Each row comes from the steps of one walk. Every step used is in the known rows, and no mark comes twice. Write the walk behind each row, first mark first.
In the rows, zero is written as 128.
Known rows
n, j, h, b, l: [160 173 168 140 180 114 143 164 160 151  98  52 139  65 138 115 158  52
 125  70 159  59 129 163 110 116 136 116 142]
h, j, x, b, l: [155 149 192 129 158 143 107 152 129  97 101 118  82  96 132  60 137  88
  74  62 133 130 109 160 123 107 152 161  86]
b, h, j: [147 162 122 144 155 142 142 159 148  93 137  95  79 117 113  89 129 117
 123 106 118 112  75 132 108 104 160 126 105]
l, b, h, j: [155 163 123 144 174 158 161 134 126  93 159  64  98  94 103  89 121 115
  95  98 122 123  56 146  95  93 141 155  89]
v, j, x, b, l: [166 130 195 146 153 132  97 127 116  94 111 115 110  94 149  84 142  63
  73  53 164 102 110 125  90 138 134 158 103]
l, b, x, j: [154 142 186 143 130 162 146 111 108 117 142 110 128 116 111 124 127 103
  61  64 155 120  44 122  90  80 105 142 109]
l, b, h, j, n: [170 163 126 135 197 144 173 155 150  58 164  87 105  53 103  80 122 102
  87 104 119 128  39 157  89 130 143 148  80]
b, x: [132 141 148 115 137 136 151 131 126 118 134 130 131 108 127 142 154 115
 111  95 134 121  77 133 115 112 123 125 132]
v, j, x, b: [176 132 181 127 138 134 108 117 100  75 120 152 124 132 131 106 130  95
  71  68 166 115 109  95  83 127 133 146  84]
l, b, h, j, v: [133 184 144 127 195 124 165 118 162  88 142 104 100  61 110  66 102 121
 104  98 110 116  57 150  94 101 104 140 101]
x, b, l: [139 138 178 121 145 142 111 134 122 127  85 108  83 135 139  86 153 103
 103  71 140 113 119 153 113 120 127 149 134]
b, h, p: [142 132 144 147 168 113 129 177 147 111 138  98  90 105 113  80 151 102
 115 113 138 105 112 112  93 138 141 136 116]
j, h, b: [141 161 170  96 177 115 157 139 142  84 108 106 128 124 109 119 156 106
 120  92 165  91 113 137 115  97 143 111  96]
h, j, x, b: [165 153 177 108 144 144 118 143 111  79 112 154  94 131 114  82 124 119
  71  76 136 143 110 128 114  97 152 146  68]
l, b: [124 143 160 106 158 146 176 103  98 112 134 105 135 119 107 122 134 128
 107  95 137 130 105 142 108 109 110 152 100]
p, h: [120 156 137  84 130 140 138 139 126 114 111 122 105 139 110 107 144 115
 151  67 119  94 110 127 111 116 168 110  76]
j, x, b: [157 122 190  96 138 132 126 135 119  96 107 159 113 131 130  96 128 125
  80  59 146 129 129 125  97 127 121 141  88]
p, h, b, x: [151 152 154  98 149 154 138 154 135  98 125  87 114 102  80 104 152  91
 105  65 128  96  56 142 111  90 166  94  64]
h, j, q: [145 195 159 103 185 115 132 150 133  91 134 144 133 111  90 122 128 125
 112 137 107 118 111 132 134  97 150 134 115]
h, p: [124 140 163 121 159 117 135 153 114 115 122 135 109 128 101 100 159 110
 119 128 145 127 140 113 117 122 146 141 112]
l, b, h, p: [148 130 145 147 186 133 149 153 125 109 162  69 108  85  99  79 139 102
  90 103 142 118  94 126  77 126 121 163 102]
b, h, j, k: [196 157 143 147 157 124 149 152 193  88 131 122  80  97 113 107 115 110
 120 111 114 124  81 153  98 136 149 130 117]
h, j: [130 170 141 120 146 144 147 134 114  96 118 133  98 140 104 109 140 125
 127 120 122 130 103 134 137  91 166 131  98]
p, h, b: [139 152 163  89 151 147 143 152 132  95 102  93  98 131  75  85 143 105
 128  76 128  93 102 139 116  96 178  93  50]
j, x, b, h: [175 115 172 124 147 129 119 162 150  93 122 117  94 106 141  76 118 117
  76  43 142 110 102 127  68 145 115 136  96]
x, b: [149 140 163 103 131 144 121 122 106 110  95 142  95 171 121 106 143 136
 101  85 144 127 122 123 105 111 126 137 116]
b, x, j: [146 141 187 143 110 144 128 137 131 119 123 137 110 136 123 125 138 104
  89  74 153 107  62 109 102  92 127 115 124]
v, j: [139 149 144 134 139 132 137 109 102  94 126 131 126 139 121 134 147  99
 124 113 153 104 102  99 104 122 148 129 113]

Which walk is each row?
[129 177 157 113 148  97 157 129 159 158  96 159 141  84 134 119 118 117
 147  99 117  93 138 131 106 139  91 103 160] : n, j, v
[169 165 157  90 135 157  99 154 119  78 110 140  83 130 106  65 123 105
  88  39 121 119  97 128 106  91 187 130  28] : p, h, j, x, b
[124 150 177 107 164 143 133 161 145 113  94  58  85  95  92  63 154  75
 131  61 127  82 102 169 125 109 179 106  68] : p, h, b, l
[175 135 189 139 142 130 112 161 135 165  97 104 120  72 158  93 132  72
  87  36 142  99 145 154  92 150 112 145 137] : n, j, x, b, l
[131 182 121  97 136 153 129 145 121  97 117 121  87 139  95  93 141 112
 144  85 106 108  90 131 128  83 199 114  57] : p, h, j
[173 129 151 142 160 129  91 170 133 107 121 105  68 139 116  63 151 106
  83  93 151 116 112 107  78 128 133 148 115] : x, b, h, p
[145 121 206 116 151 128 115 146 134 113  94 120 100  95 146  76 140  91
  80  44 144 117 130 153 107 138 119 154 105] : j, x, b, l
[179 112 179 137 167 119  95 186 144  93 131 119  87  98 123  54 132  96
  60  67 152 119 120 110  69 147 126 153  88] : j, x, b, h, p
[108 163 215 116 132 103 138 118 159 111  83 183  98 131 121  84 112 126
 118  85 138  97 107 108 105 108 103 102 122] : x, j, v
[145 133 137 132 168 144 169 128 132 109 152  68 115  95 117 103 122 119
 105  83 131 110  79 143  78 126 108 147 108] : l, b, h
[197 150 160 132 130 116 163 137 167 159 107 147 139  98 128 158 118 104
 139 103 128 111 144 147  95 165 113 119 161] : n, j, k
[186 145 164 139 139 116 147 100 149  89 121 160 128 121 119 147 130  95
 123 120 150 114 106 120  95 152 138 133 126] : v, j, k
[140 164 181 120 128 117 130 132 146 105 103 144 114 158 145 125 142 105
 119  62 175  78 105  98  97  95 135 115 114] : x, j, h
[108 191 162 102 166 109 151 118 152  92 103 172 100 107 109  86 122 130
 134 122 111 123 101 136 134  98 130 117 111] : h, j, v
[206 129 155 147 137 130 116 176 154 141 124 102 116  87 151  94 108  97
  80  37 139  90 119 123  56 157 107 129 126] : n, j, x, b, h
[147 208 139  83 176 126 114 163 139  88 136 129 119 111  81 106 128 110
 131  98  90  95  99 130 126  91 185 118  76] : p, h, j, q
[154 177 128 119 144 110 150 141 141 153 116 117 158 110 157 159 147  96
 148  75 153  74 137 121  96 125 124 117 154] : n, j, h
[165 153 191 123 123 162 114 160 138  97 113  97  90 126  78  87 138  82
  80  45 146  83  40 121  99  70 172  83  57] : p, h, b, x, j
[151 167 175 146 192 115 130 129 141  81 112  64 126  86 129 107 169  44
 115  86 183  59  90 136 108 102 157 131 109] : v, j, h, b, l
[127 161 152 109 175  98 130 148 134 102 125 136 128 123 129 121 171  95
 129 105 165 102 136 108 109 116 148 143 115] : j, h, p
[158 164 177 132 144 141 143 108 128 108 146 108 147 107 139 143 139  89
  70  44 179  94  40 118  77  75 104 145 112] : l, b, x, j, h
[160 174 135 134 164  97 126 166 137 150 126 117 150 100 137 136 162  75
 134  99 163  84 154 106  94 128 139 132 149] : n, j, h, p
[179 154 193 117 146 150 127 181 163  65 117 118 102  84  80  81 141  70
  73  53 145  89  24 130  95 104 174  78  49] : p, h, b, x, j, n
[140 141 151 113 156 154 172 106 104 116 154  98 148  89 114 142 142 115
  87  84 138 133  59 148 102 101 101 153 116] : l, b, x
[212 127 161 162 157 120  93 200 148 142 132 104 108  75 130  69 123  76
  67  62 149 102 137 106  56 158 120 143 120] : n, j, x, b, h, p
[161 164 123 134 178 126 152 181 173  59 143 115  88  73 116  82 135 102
 112 114 115 117  58 144 106 140 162 121  96] : b, h, j, n
